Each row comes from the steps of one path. Every step used is in the known rows, and no mark comes twice. Write the path behind each row, first mark first.
Known rows:
popof/tifev/mepe/vusim/pepif/zabafi: [ -0.6  -3.6   0.6  -8.3  -6.6   1.1  12.5   7.4  -4.2  -2.9   1.8  -5.8
   2.9 -28.8 -17.1   2.9 -12.8  -5.5  -5.2  -4.4  -6.1   6.1  15.9   0.3
  -2.5   9.7   3.1   0.2 -17.6]
zabafi/pepif: [ -4.6   2.7  -5.7  25.0   2.6  14.5  -4.5  -2.6   3.9  -5.5  -6.9  -5.2
  -1.6  13.4  19.1 -12.9 -14.3  -6.7  -0.9   4.7   1.1  16.2 -12.4  24.9
  11.2 -11.5 -21.8 -16.6   0.8]
zabafi/suvu/tifev/mepe: [  2.1 -11.8 -11.1   7.9 -12.2   7.0  -4.0  -7.1  -3.0  -0.9  -3.4   9.2
  -5.5  23.9   8.7 -15.3   2.8  26.6   0.7   6.9   6.3  -5.8 -11.7  -2.2
   5.9  -5.6  -9.7 -12.7  16.2]
popof/tifev/detov: [  0.8  -8.3  11.1   1.5  -0.6   1.5 -15.4 -10.4  -0.5  -4.6  -2.6  -0.4
  -0.4 -14.0  -1.8  17.8 -11.1 -13.0  30.0  10.1   1.2  -0.2   9.4  12.0
   6.4   2.9  -8.6  21.4  -8.2]
mepe/vusim/popof: [ -4.8   0.1 -20.4  11.1   1.6   5.7  11.5   4.3   2.3  -0.2   0.8   1.6
 -11.4   1.8   0.9  11.3  -6.8 -10.9 -15.4  24.0   5.7  -2.5   6.9 -13.6
   1.8   5.5   6.7  15.8 -19.3]
kori/totun/vusim/popof/tifev/suvu: [  5.1  16.4 -12.9 -11.8   0.3 -14.0  -8.4   0.9   1.5   2.4   3.7  -6.5
   0.3 -22.9  -8.0  14.4   6.4 -20.4  18.2 -10.2   1.5  -2.2  -6.2  -1.5
  -6.5   0.0  23.1   5.9   5.0]
kori/totun/vusim/popof/tifev: [  1.3  23.2  -1.9  -0.7   7.5   1.5  -3.9   6.0   3.1 -12.1   2.1 -13.8
   7.4 -15.9  -2.0  15.2  12.8 -19.8  16.3  -2.5   1.1   8.0  -4.9 -24.5
  -0.4   6.6  27.4  12.2  -1.0]
suvu/tifev/detov: [  2.8 -16.2  11.6   9.3   6.1   7.1 -18.9 -12.0  -3.5  -0.2 -10.5   9.4
  -3.6  29.3   1.0   6.2  -3.3  -0.6  -3.0   4.8   8.0  -3.5  -3.4  12.2
   8.0  -3.3  -5.2  28.2   8.1]
vusim/pepif/zabafi/suvu/tifev/mepe: [ -3.0 -21.4  -4.9   2.3  -9.6   7.8   6.9  -2.3  -5.9   2.3  -4.5  -0.4
  -1.3   5.2  -8.1 -15.3  -4.6  12.4 -22.9 -18.3   1.7   1.8 -10.6   3.5
  -0.6  -5.0 -12.5  -6.3  11.0]
suvu/tifev/mepe/vusim/totun: [  9.0   3.9  -4.5 -13.2  -4.6  14.4   3.3   2.0  -5.0  -3.0  -0.6  18.9
   5.1  58.0  -1.3  -2.0  13.0  23.4 -12.2  27.3   8.4  -1.2   8.7  -4.0
  -5.0   8.9   2.1  19.6  -5.7]
popof/tifev/mepe: [  5.4  -2.7 -11.3  -0.4 -16.0   5.1 -10.0  -6.7  -0.5  -6.5   3.0   2.4
   0.2   1.1  -0.9   1.0   1.1  14.1  29.8  18.7   2.5   0.2   4.2  -7.1
   0.2  -3.1   4.8  -9.1  -9.5]
kori/totun/vusim/mepe: [ -1.1  33.4  32.3   7.6   7.8  18.2  14.1  10.2   9.2  -3.5   2.2 -22.7
  -7.7  14.2  11.3 -12.1  21.7   6.8  -3.0   4.7   4.9   3.4  -7.9 -14.2
 -12.9  -1.3  11.1  11.7 -15.9]
mepe/vusim/pepif/zabafi/suvu/tifev/popof: [ -1.7 -17.2  -3.4  -8.6   4.5 -25.7   2.9   0.3  -1.2  -1.6  -1.0   8.4
   0.5 -31.6  -1.9 -10.8 -23.6   7.4 -29.3 -32.3  -2.5  -7.8  -1.6   2.1
   4.6   8.7  -8.6  -6.2  15.7]
totun/vusim/pepif/zabafi/suvu: [-13.8  15.5   7.5  15.6   4.4  13.0  22.5   5.2   0.8   2.6  -4.2 -21.8
  -7.6 -51.5  -0.7  -7.2  -6.0 -13.7 -17.9 -19.4 -10.6   8.4  -2.9  10.1
  -5.5   1.6 -18.0 -29.4   2.6]
suvu/tifev/mepe/vusim/totun/kori/tuda: [ 14.5   3.4   6.5 -14.7   1.7  17.1  -8.6   7.0  -1.9   9.6  -2.7   5.6
 -14.2  21.0 -14.4 -10.2  24.7  21.5 -18.2  10.3   1.0   2.1   1.8   8.2
  -1.4   1.2  12.1  -5.3 -10.5]
kori/totun/vusim: [  4.0  39.1  42.5  14.2  13.0  18.3  -1.1   7.1   3.3 -11.4  -6.3 -16.0
  -4.2  -5.8  11.0 -10.8  27.8  13.3   1.6   8.4   0.6   6.0  -5.0  -4.4
  -5.1   1.9  16.2 -15.1   2.6]
suvu/tifev: [  0.5  -1.6 -10.1  18.8  12.5   6.5 -20.2  -7.1  -2.5  -1.5  -6.0  12.5
  -4.5  21.1  15.4   0.9   8.3  -2.1  -1.2   4.5   6.6  -0.9 -10.1   4.2
  13.8  -3.6   8.7  -5.5  13.3]
pepif/zabafi/suvu/tifev: [-10.8 -15.8   8.6  22.1  16.5   3.6  -7.2  -3.1  -6.5   5.6  -6.3   0.0
 -14.8 -10.9  17.2  -6.3  -1.3 -15.7   8.2 -23.9  -2.7  -2.9  -9.4  14.1
  15.9   6.0 -15.1 -36.0  19.3]
mepe/vusim/popof/tifev/detov: [  0.1 -10.2 -10.9  -7.7  -4.6  -6.8  -0.3  -2.2   0.2  -3.8   1.3   1.9
   2.1  -6.3 -12.5  27.5 -20.6 -21.4  12.8  16.3   2.6  -3.0  14.2  -5.4
   4.5  10.7   1.1  46.8 -14.2]
zabafi/suvu/tifev: [ -4.8  -3.0  -9.5  19.8   9.2   1.3 -10.6  -5.8  -1.9  -0.6  -3.8   9.4
  -7.0   2.4  21.2  -4.5   1.1  -2.5   4.8  -4.9   3.4  -4.1 -14.4   9.6
  18.6  -1.1 -11.9 -16.2  26.1]
kori/totun/vusim/popof: [ -2.0  21.5  15.0  10.7   8.5  17.7   7.7   7.2   4.1  -7.2  -4.5 -18.2
  -4.8   5.6  -1.3   0.3  19.6  -4.3 -17.1   4.3   5.6   6.5  -9.1 -21.4
  -9.8  -0.9  21.2   8.5  -7.4]
vusim/totun/kori/tuda: [  1.7   4.8  25.2   1.5  13.3  27.7 -11.0   2.0   2.6  11.3  -5.3 -10.8
 -25.2 -12.3  -7.1  -1.6  25.1  -2.3  -8.9   3.9  -1.2   7.2   0.4  21.6
  -3.6  -5.7  -1.9 -18.7 -22.5]
popof/tifev: [ -1.2   5.6 -11.1  10.2   5.3   0.0 -15.8  -5.5   0.9  -6.8   2.7   1.9
  -1.0 -24.8  11.9  14.5  -1.6 -16.7  37.5   9.3  -0.5   2.4   3.9   3.4
  12.7   2.8   4.7 -12.2  -2.8]
popof/tifev/suvu: [  2.3   0.8 -23.5  -1.7  -2.1 -15.3 -20.3  -9.3  -0.3   7.1   4.9   9.1
  -7.5 -32.6   3.7  14.0  -8.2 -17.8  38.0   1.1   0.0  -7.5   2.0  23.8
   5.2  -2.9   2.8 -15.7   1.6]
popof/vusim/pepif: [ -0.2   7.0   9.4   4.8  -1.8   0.0   7.1  -0.3   1.0  -6.9   2.5   1.1
  22.9   8.8   0.9   6.7   3.5  -5.5  -7.1  13.7  -1.6   6.1   2.5  11.1
   0.1 -16.3  -2.3  22.9   2.4]
mepe/vusim/totun/kori: [  2.6  31.5  20.7  -4.6  13.2  19.5 -13.9   5.5   7.1   9.3  -3.8   3.2
 -10.5   5.7  -2.5   4.3  19.9   0.5  -0.1  24.5  -2.4  10.1  17.8  13.4
  -6.3   2.8   1.1  -9.4 -23.4]
mepe/vusim/pepif/zabafi/suvu: [-14.3  -1.7  14.5  11.2   4.8   5.0  23.2   8.0  -1.7   1.7  -1.1 -11.5
 -12.4 -46.5   1.5  -5.8 -16.5 -13.6 -15.9 -12.1  -8.1   1.6   7.4  19.0
   4.2   9.7 -26.9 -16.8  -3.2]
vusim/pepif/zabafi/suvu/tifev/detov: [ -8.4 -26.4  18.9   4.3   5.4   4.3   0.8  -6.3  -5.9   3.6 -10.2  -3.6
  -2.4  -6.7  -8.8   0.5 -16.7 -14.9 -23.5 -27.2  -0.2   1.5  -5.5  22.3
   5.6   0.7 -26.9  24.2  14.3]

Write each row's path:
[ -6.4  -5.3  -0.7  -6.4 -11.1  -3.8  20.5   7.6  -3.2  -1.8   3.6  -8.2
  -0.9 -44.3  -8.6  -3.7 -18.8  -4.1   3.6 -11.7  -8.9   1.8  10.1   5.7
   2.5  12.3 -20.2 -12.5  -1.7] => popof/tifev/mepe/vusim/pepif/zabafi/suvu
[ 10.7  28.1   4.9 -22.1  -3.4  10.7 -17.0   4.8   4.8   5.4   1.3   5.7
   1.0  10.6 -12.3   6.2  18.6  10.8  18.3  25.4  -3.4  10.6  20.9   0.8
  -8.4   4.1   8.5  -5.0 -21.7] => popof/tifev/mepe/vusim/totun/kori
[ -1.6 -10.0 -42.5  -5.6  -4.6 -15.8 -12.9  -8.4   0.6  10.0   6.1   5.8
  -6.8 -24.8  -6.2  23.3 -13.0 -29.7  22.2  -3.2   3.1  -6.5  -1.8   8.0
   0.6  -4.3   8.8   5.6  -5.0] => vusim/popof/tifev/suvu
[ -1.0 -23.0  26.4   0.3   7.2 -31.1  -8.3  -5.8  -5.1   0.7   2.5   7.1
  12.1   4.6  13.8  -7.4  -6.0   0.9  29.0 -22.4  -7.9 -11.8  -0.3   4.5
   6.8  -1.6  -9.3 -32.4  25.7] => pepif/zabafi/suvu/tifev/popof/vusim
[ 12.8  -7.6  23.1 -18.3  11.9  -7.6 -21.9  -1.1  -0.2   7.7  -0.3   5.3
   1.4  17.2  -7.1  -3.3  23.4   9.1   1.0 -10.4  -3.3  -1.3  -2.8  10.3
  -1.6  -8.4  11.2  -9.8   2.9] => suvu/tifev/popof/vusim/totun/kori/tuda
[ -5.1  22.1 -26.1  16.7   1.6  16.7   9.8   1.0   4.9   1.1  -2.6 -11.8
  -6.6  -0.7  -1.5   9.4   5.9 -10.5 -17.6  15.4   2.3   5.6  -5.4 -21.4
  -9.9  -4.9  19.2   1.8 -12.6] => totun/vusim/popof
[ -7.6  -4.9  -3.3   8.7  11.0  -3.9   8.9   5.6  -5.6   1.4  -3.4   4.1
  -2.3 -20.0   4.9  -4.7 -10.1 -13.3 -20.5 -21.4  -4.1   0.0  -3.5  13.2
  14.8  10.5 -12.0  -6.9  20.1] => mepe/vusim/pepif/zabafi/suvu/tifev
[  2.1   9.7  23.6 -13.0   5.8  13.1  -8.8   6.9  -1.3  16.0  -5.4   2.5
 -11.0  17.0  -9.1  -9.2  15.9   8.3  -0.7  -3.3  -6.1   6.3  11.0   9.4
  -5.7   8.7  -7.2 -27.0  -4.7] => pepif/zabafi/suvu/tifev/mepe/vusim/totun/kori
[ -1.8   4.4 -33.1   0.6   0.8  -8.4   1.1   3.4   1.7  -5.2   6.9   4.0
   1.1 -20.2   0.3  24.8 -10.8 -25.4  17.4  15.3   1.2   0.0   9.3 -15.2
  10.6  12.1  15.4  15.7 -10.5] => mepe/vusim/popof/tifev
[ -0.9  21.5  25.7   1.4  13.9  26.8 -23.4  -2.2   6.8  10.3  -6.7  -3.5
 -11.7  11.2  -2.1   4.3  25.3  -4.9   1.9  13.6  -0.1  13.8   8.1  15.9
  -9.5  -7.7  -2.4 -15.3 -22.7] => vusim/totun/kori
[  5.6  12.7 -40.4  -5.2 -19.9   6.7   4.1  -1.5   1.9  -4.6   3.6  -6.0
   5.1   3.2 -12.3   9.0   3.1   5.9  10.3  16.6   1.3   4.9  -1.0 -32.9
 -11.1  -3.2  24.4   4.8 -10.3] => totun/vusim/popof/tifev/mepe
[ -1.5  -0.5  -8.5  -4.5   4.8 -16.9   1.8  -2.1   0.8  -1.0  -4.2  -2.1
   4.2 -33.0  -4.5 -11.7 -14.2   7.7 -30.6 -39.3  -5.3  -0.7 -12.1  -5.6
  -5.3   1.3   0.8 -18.6  20.4] => totun/vusim/pepif/zabafi/suvu/tifev/popof
[ -6.9 -24.2  18.6  -5.5   3.4 -26.9   8.8  -0.4   1.8   7.2  10.4  -2.8
   6.5  15.9  15.2  -9.4  -9.7  -5.4  22.2 -25.8  -4.1 -12.6  -4.4  -4.1
  -2.0  -2.5 -12.1  -6.2   6.1] => pepif/zabafi/suvu/tifev/popof/vusim/mepe
[ -0.6 -22.3  18.9  -4.8   8.8 -19.2  -3.0  -2.7  -4.9  -0.3  -0.9   2.0
  18.7  -0.3  -6.8  -0.8  -7.9  -8.7 -11.3 -29.7  -5.7   0.6   0.7   4.9
  -2.4  -6.2   4.5  -0.9   9.4] => suvu/tifev/popof/vusim/pepif/zabafi
[  3.3  -7.8  -0.6 -10.4  -5.5 -29.2   1.0  -4.7   1.4  -8.0   4.4  12.6
  30.3   1.1   2.3  -2.0 -10.5   9.4 -14.1 -14.3  -1.6  -3.6  -8.2   2.1
   3.5 -13.1  -6.5  19.8  27.9] => zabafi/suvu/tifev/popof/vusim/pepif
[ -4.6   2.6  14.0   8.3  -1.0   0.5  11.8   1.1   5.3   3.0  10.5  -6.3
   6.4  35.0  18.4   1.9   6.3  -6.5  25.3  19.5   1.2  -4.3   2.4  -0.9
  -3.3 -11.3  -3.8  16.6 -14.7] => popof/vusim/mepe
[  4.6  -6.7  21.7   0.0  -0.9 -22.3  -7.4  -7.8   2.1  -6.1   4.7   7.2
  12.6  10.6  11.2  -1.2  -1.8  15.1  26.3  11.3  -2.6  -9.9   7.6   0.7
  -2.5 -10.4   0.4 -12.6   1.7] => tifev/popof/vusim
[ -7.4 -12.9  11.8   8.7  10.5  -9.2   3.4   0.3  -7.3   1.3  -0.4   1.6
  14.4   1.4   8.2  -2.6  -1.4 -19.6   0.3 -25.6  -6.7   1.4  -8.0  14.8
  13.2  -2.5 -12.6  -9.2  30.1] => popof/vusim/pepif/zabafi/suvu/tifev
[  2.5  15.8 -51.1  -6.3  -5.9 -14.1  -5.6  -4.4   2.4   9.1   5.6   1.0
  -0.2 -29.4  -8.4  22.1  -5.6 -26.4  18.8   0.5  -1.7  -3.1  -2.9  -2.2
  -6.7  -2.9  21.7  -1.4  -0.2] => totun/vusim/popof/tifev/suvu
[ 10.3   7.8  19.5 -11.8  -3.7  23.7   0.6   8.5   1.1   9.6  -1.9  -3.7
 -22.0   4.0 -16.4  -9.8  22.0  23.0 -13.1  20.2  -1.1   2.4   9.4  10.6
  -8.6   0.3   2.1 -12.0 -28.0] => tifev/mepe/vusim/totun/kori/tuda
[  1.2 -14.0 -30.9  -4.0 -18.6   4.5  -3.1  -5.1   0.3  -3.8   4.1  -1.0
  -0.1   8.4 -10.7  10.7  -4.1   1.8  13.7  13.8   6.2   0.8   0.3 -22.6
  -4.2  -4.2  10.8  12.6 -16.8] => vusim/popof/tifev/mepe
[ -4.2  32.0 -11.3  13.7   0.0  16.9  16.0   4.1  10.0   4.3   4.2 -15.2
  -9.4   6.0  11.6  -3.1   7.7   0.5  -3.5  15.4   1.5   2.6  -4.5 -14.0
 -12.8  -4.6   9.2   3.7 -20.9] => totun/vusim/mepe
[  0.2   5.1 -11.6   1.5 -11.9  10.0  12.6   1.5  -4.2   1.4  -5.7  -5.5
   4.2   1.7  -9.7 -16.9   1.9  17.2 -27.2 -15.1  -3.7   4.8 -11.7  -7.1
  -7.2  -3.5  -0.2 -12.5  16.2] => totun/vusim/pepif/zabafi/suvu/tifev/mepe
[  0.9  -9.4   3.1   3.8  -4.5  -0.4   9.0   5.3  -7.0   2.6  -1.5   7.3
 -10.8   6.1   4.2 -15.3  -5.2  17.7   2.6   4.2  -2.4  -8.6   6.0  -0.2
   7.4  12.6  -7.4 -25.2   8.9] => pepif/zabafi/suvu/tifev/mepe/vusim
[  4.4   4.0  -4.8 -12.8  -8.5   9.5   9.8   2.9  -4.7  -2.1   1.1  17.2
   3.7  42.3   3.6  -6.4   7.9  24.1  -8.6  21.8   5.7  -3.7   5.3   0.3
  -1.3  11.3 -14.7  11.3   3.7] => zabafi/suvu/tifev/mepe/vusim/totun
[  1.5   0.6  30.0  -9.3  10.7 -15.9  -0.2   3.4   0.3  -8.1  -6.0  -8.5
   6.7 -28.4  -3.9 -19.3  -2.0  12.7 -30.2 -49.8  -2.7  -0.1 -15.0  -5.8
  -5.2   4.0   3.3 -11.0  26.1] => kori/totun/vusim/pepif/zabafi/suvu/tifev/popof
[ -0.3 -11.3 -36.3  -0.1 -14.0  -1.7  13.7   3.6  -1.8   1.3   2.0   9.8
  -4.4  23.5  -2.5  -1.2  -8.5  11.4 -20.0  14.9   7.2  -7.9  -3.9 -20.3
   3.9   4.3   0.0  17.7   4.7] => zabafi/suvu/tifev/mepe/vusim/popof
[  0.6 -19.0   7.6  -2.8 -11.2  -4.5   8.9  -0.6  -7.9   0.4   0.1   2.0
  16.3  24.7  -5.0 -12.5   0.6  10.5  -4.8 -12.0  -3.6  -0.3  -6.0   2.2
   0.7  -8.6 -11.6  -2.3  22.0] => popof/vusim/pepif/zabafi/suvu/tifev/mepe
[ -0.3  -8.1  14.9  -5.7  -4.7 -19.0   7.1  -2.6   8.3   1.5  12.2  -1.7
   8.0  22.5  13.4  -2.8  -5.4   9.0  19.3   8.1   1.8 -10.6   2.7  -9.4
 -10.4 -11.2  -2.2  14.2 -15.6] => tifev/popof/vusim/mepe
[ -9.1  -8.3  12.4   2.9 -10.5   7.4  27.8   7.4  -2.9   1.7  -0.7 -10.8
 -10.5 -32.5  -7.9 -14.7 -15.7   7.4 -18.7  -5.9  -6.0   0.5   7.7   9.5
  -3.8   5.6 -26.8 -14.9  -7.5] => tifev/mepe/vusim/pepif/zabafi/suvu
[ -5.6  -5.8 -30.7   6.3   2.6  -0.3  -8.6  -4.2   1.8  -4.0   4.2  -2.5
  -0.6 -14.9   0.5  24.3  -6.3 -29.6  20.6   4.0   3.4   3.2  -0.6 -13.3
   7.7   1.9  11.1  10.8 -11.8] => vusim/popof/tifev
[  9.1  10.2 -15.3  -5.0 -15.5  -3.7   1.0   3.2  -0.8  -8.1   5.8   9.9
   0.8  -2.1   0.8   1.4  -4.3  18.6  24.6  32.4  -0.2  -4.2  16.3  -9.5
   5.1   9.7   8.6  -3.4 -10.0] => popof/tifev/mepe/vusim
[ -5.1 -26.3  -1.2  -3.4   5.6 -18.6  -5.1  -6.3  -0.7   0.0  -3.7   3.6
  -1.9 -29.9  -1.8 -11.2 -20.3   3.2 -27.3 -41.4  -0.6  -4.8 -10.8   4.2
   1.7   0.0 -12.6 -11.7  16.3] => vusim/pepif/zabafi/suvu/tifev/popof
[  4.2   4.6 -23.5  -7.1 -15.8  -1.5  16.2   5.1  -0.6  -5.8   0.3  12.7
   9.4   5.9  -6.7 -10.2 -10.1  24.1 -38.9   9.7   3.8  -0.3  -2.4  -0.4
   3.7  -1.0  -6.3  26.2  13.2] => zabafi/suvu/tifev/mepe/vusim/pepif
[  3.8  -4.7  27.4 -15.1   1.3  -7.5  -3.4  -6.4   0.4  -4.9   4.7   8.5
  18.6  33.7   6.1   4.4   9.0   9.5  17.5  13.0   0.7  -3.2  10.5   2.7
 -12.4  -4.3  -7.6   5.9  -6.8] => tifev/popof/vusim/totun
[  3.7   8.1  22.3  -8.4   1.4   3.8  -3.0   0.6   1.4 -10.3  -3.2 -15.4
   8.2  -4.8 -13.5  18.3   3.5 -15.7  10.5  -1.8   2.8   4.6   0.5 -13.3
  -5.3   6.3  12.4  42.6  -3.6] => kori/totun/vusim/popof/tifev/detov
[  4.5 -10.6 -34.7  -1.2 -10.7   2.5   7.0   2.5  -1.8  -0.1   0.0  12.0
  -1.8  38.4  -7.5   3.3  -3.4  11.4 -24.5  21.5   9.8  -5.1  -0.3 -24.9
   0.5   2.3  16.9  25.2  -6.2] => suvu/tifev/mepe/vusim/popof
[  3.4 -11.6   1.2  -8.2  -0.4 -25.5  -1.6  -4.0   5.5   1.4  10.5   7.5
  16.0  43.3  14.4  -2.2  -2.0   7.4  14.2  -1.6   3.9 -11.8  -4.8 -12.7
  -3.3  -9.8   7.4  21.3   1.5] => suvu/tifev/popof/vusim/mepe
